Each row was made from one small tree. The marks that hang from a mark follow it in brackets, in alphabetical order. Every link used is in the known rows. Write each row's tree.
(in the rows, 100 means zero)
Known rows:
devora{gupa vedo}: 55; 89; 74; 95; 103; 91; 112; 147; 96; 82; 37; 114; 101; 108; 106; 146; 92; 81; 87; 119
dakom{devora{vedo}}: 67; 99; 86; 115; 109; 82; 110; 150; 87; 98; 43; 113; 108; 122; 105; 135; 95; 93; 84; 106
puru{dakom{devora{gupa mufi}}}: 67; 54; 71; 100; 130; 94; 108; 136; 65; 76; 41; 114; 126; 135; 101; 134; 82; 67; 92; 134
vedo{devora{tele} nisu}: 89; 101; 99; 131; 98; 82; 103; 144; 85; 66; 44; 104; 102; 120; 82; 143; 85; 81; 89; 99
mufi{nisu}: 69; 91; 84; 119; 112; 91; 114; 136; 77; 90; 37; 120; 96; 124; 97; 124; 83; 62; 70; 90
puru{dakom{devora}}: 78; 76; 91; 109; 126; 91; 103; 127; 63; 93; 49; 95; 107; 144; 98; 110; 91; 57; 75; 112
gupa{devora{mufi tele vedo}}: 54; 114; 74; 102; 93; 83; 108; 134; 89; 73; 37; 102; 109; 91; 66; 168; 94; 102; 118; 120
dakom{devora{tele vedo{katof}}}: 73; 108; 88; 117; 114; 60; 90; 141; 105; 101; 36; 96; 112; 105; 85; 130; 86; 122; 84; 96
nisu{vedo{devora{gupa mufi} katof}}: 89; 77; 71; 112; 124; 97; 99; 142; 93; 62; 22; 111; 115; 131; 92; 146; 28; 96; 69; 101
gupa{devora{vedo{nisu}}}: 63; 107; 89; 123; 94; 87; 112; 165; 88; 80; 48; 108; 101; 121; 77; 154; 93; 74; 84; 111
nisu{vedo{devora katof}}: 100; 98; 92; 120; 120; 95; 92; 135; 89; 78; 34; 91; 94; 139; 89; 121; 37; 87; 53; 80
puru{dakom{devora{gupa vedo{katof}}}}: 68; 68; 78; 105; 127; 77; 90; 149; 95; 98; 45; 100; 124; 128; 98; 128; 78; 87; 63; 116
mufi{katof}: 80; 103; 91; 95; 108; 93; 102; 128; 96; 96; 43; 81; 94; 108; 81; 110; 76; 58; 70; 102
nisu{vedo{devora}}: 90; 101; 89; 120; 113; 100; 104; 134; 76; 74; 37; 102; 88; 138; 97; 133; 52; 77; 72; 95
gupa{devora{mufi{katof}}}: 78; 102; 83; 95; 107; 99; 109; 142; 89; 79; 41; 83; 107; 97; 63; 133; 64; 65; 87; 109
devora{mufi}: 75; 87; 78; 106; 105; 110; 115; 118; 71; 72; 35; 106; 102; 126; 93; 133; 90; 70; 87; 111
dakom{devora{gupa mufi tele vedo}}: 50; 91; 65; 104; 110; 69; 107; 148; 95; 78; 29; 128; 126; 95; 94; 165; 93; 121; 119; 130
vedo{devora}: 96; 92; 101; 108; 100; 102; 115; 142; 83; 74; 45; 96; 98; 128; 102; 124; 73; 60; 72; 91
puru{dakom{devora{gupa}}}: 69; 61; 83; 97; 132; 82; 105; 143; 71; 85; 43; 106; 112; 136; 105; 118; 85; 59; 83; 122
puru{dakom{devora{gupa mufi tele}}}: 60; 65; 68; 100; 129; 75; 98; 127; 72; 70; 35; 110; 125; 119; 88; 142; 90; 88; 113; 138
nisu{vedo}: 69; 102; 79; 112; 117; 93; 102; 119; 72; 83; 30; 104; 79; 137; 91; 125; 68; 79; 83; 107
dakom{devora{mufi tele vedo{katof}}}: 69; 102; 76; 122; 111; 69; 93; 131; 100; 89; 32; 105; 127; 106; 78; 144; 83; 128; 92; 106
gupa{devora{mufi}}: 73; 94; 84; 98; 106; 103; 120; 141; 74; 67; 37; 100; 104; 119; 79; 138; 79; 66; 99; 111
puru{dakom{devora{tele vedo{nisu}}}}: 60; 92; 80; 135; 110; 66; 88; 135; 76; 94; 53; 110; 117; 128; 78; 150; 109; 95; 92; 126

Write each row's tree:
73; 98; 79; 106; 118; 74; 99; 138; 89; 62; 27; 107; 94; 113; 91; 151; 52; 98; 102; 110 | nisu{vedo{devora{gupa tele}}}
82; 88; 67; 105; 120; 98; 100; 143; 95; 69; 30; 106; 114; 111; 82; 152; 26; 84; 76; 114 | nisu{vedo{devora{gupa mufi{katof}}}}
51; 110; 61; 122; 103; 76; 91; 123; 105; 99; 39; 114; 120; 81; 63; 162; 77; 106; 85; 107 | devora{mufi{katof nisu} tele vedo}
70; 96; 81; 113; 115; 76; 108; 128; 75; 77; 30; 110; 113; 114; 85; 136; 92; 101; 111; 114 | dakom{devora{mufi tele}}
55; 87; 76; 116; 98; 87; 109; 158; 93; 78; 41; 128; 107; 120; 98; 155; 95; 82; 84; 121 | devora{gupa vedo{nisu}}
55; 88; 61; 105; 118; 70; 99; 133; 104; 82; 29; 119; 119; 82; 71; 150; 65; 93; 96; 113 | devora{gupa mufi{katof nisu} tele}
86; 80; 78; 127; 130; 79; 98; 159; 100; 78; 28; 125; 107; 130; 96; 139; 21; 91; 49; 80 | mufi{nisu{vedo{devora{gupa} katof}}}
70; 109; 84; 130; 96; 69; 87; 132; 103; 87; 39; 100; 106; 114; 71; 142; 93; 107; 76; 103 | devora{tele vedo{katof nisu}}
56; 104; 69; 132; 89; 84; 99; 125; 85; 73; 38; 123; 113; 111; 73; 170; 107; 108; 102; 124 | devora{mufi tele vedo{nisu}}
87; 105; 83; 133; 122; 86; 95; 146; 96; 93; 40; 107; 97; 117; 80; 137; 28; 77; 51; 81 | mufi{katof nisu{vedo{devora}}}
93; 109; 89; 120; 119; 76; 83; 121; 95; 75; 29; 85; 93; 123; 75; 129; 44; 106; 74; 87 | nisu{vedo{devora{tele} katof}}
62; 112; 71; 115; 108; 68; 93; 133; 103; 99; 39; 101; 124; 87; 70; 152; 83; 117; 100; 118 | dakom{devora{mufi{katof} tele vedo}}
78; 83; 77; 99; 105; 88; 111; 139; 90; 52; 31; 111; 118; 103; 92; 158; 73; 89; 106; 115 | vedo{devora{gupa mufi tele}}
70; 114; 89; 124; 97; 64; 91; 153; 104; 82; 41; 92; 107; 105; 58; 150; 83; 104; 87; 101 | gupa{devora{tele vedo{katof nisu}}}
58; 86; 79; 104; 114; 77; 113; 165; 94; 91; 36; 124; 114; 114; 112; 144; 88; 96; 92; 117 | dakom{devora{gupa vedo}}
50; 100; 59; 93; 102; 78; 95; 129; 115; 83; 34; 104; 120; 73; 69; 164; 80; 106; 105; 131 | devora{gupa mufi{katof} tele vedo}
48; 110; 69; 118; 100; 75; 108; 145; 89; 80; 36; 124; 115; 91; 65; 178; 85; 104; 106; 109 | gupa{devora{mufi{nisu} tele vedo}}
97; 67; 84; 124; 106; 100; 107; 161; 96; 55; 35; 118; 130; 133; 91; 146; 53; 81; 63; 103 | vedo{devora{gupa mufi} katof nisu}
70; 106; 76; 101; 105; 87; 95; 108; 96; 82; 36; 86; 106; 90; 62; 133; 80; 89; 98; 114 | devora{mufi{katof} tele}
67; 101; 70; 128; 92; 99; 98; 136; 96; 91; 47; 111; 120; 110; 70; 155; 83; 85; 72; 117 | devora{mufi{katof} vedo{nisu}}
73; 93; 75; 114; 102; 104; 101; 124; 96; 85; 36; 103; 115; 116; 86; 139; 80; 94; 67; 105 | devora{mufi vedo{katof}}
61; 70; 80; 97; 130; 64; 96; 132; 77; 81; 41; 100; 111; 119; 91; 128; 92; 81; 105; 127 | puru{dakom{devora{gupa tele}}}
66; 90; 76; 143; 102; 88; 111; 155; 79; 85; 40; 136; 125; 134; 92; 158; 93; 101; 85; 117 | dakom{devora{mufi vedo{nisu}}}
56; 70; 75; 102; 122; 81; 102; 148; 83; 93; 48; 111; 120; 126; 106; 141; 92; 78; 84; 128 | puru{dakom{devora{gupa vedo}}}
71; 61; 69; 98; 133; 89; 97; 137; 83; 90; 43; 99; 129; 117; 84; 128; 66; 66; 80; 131 | puru{dakom{devora{gupa mufi{katof}}}}
51; 86; 56; 111; 110; 87; 104; 150; 111; 94; 37; 131; 125; 88; 85; 163; 65; 89; 74; 115 | devora{gupa mufi{katof nisu} vedo}
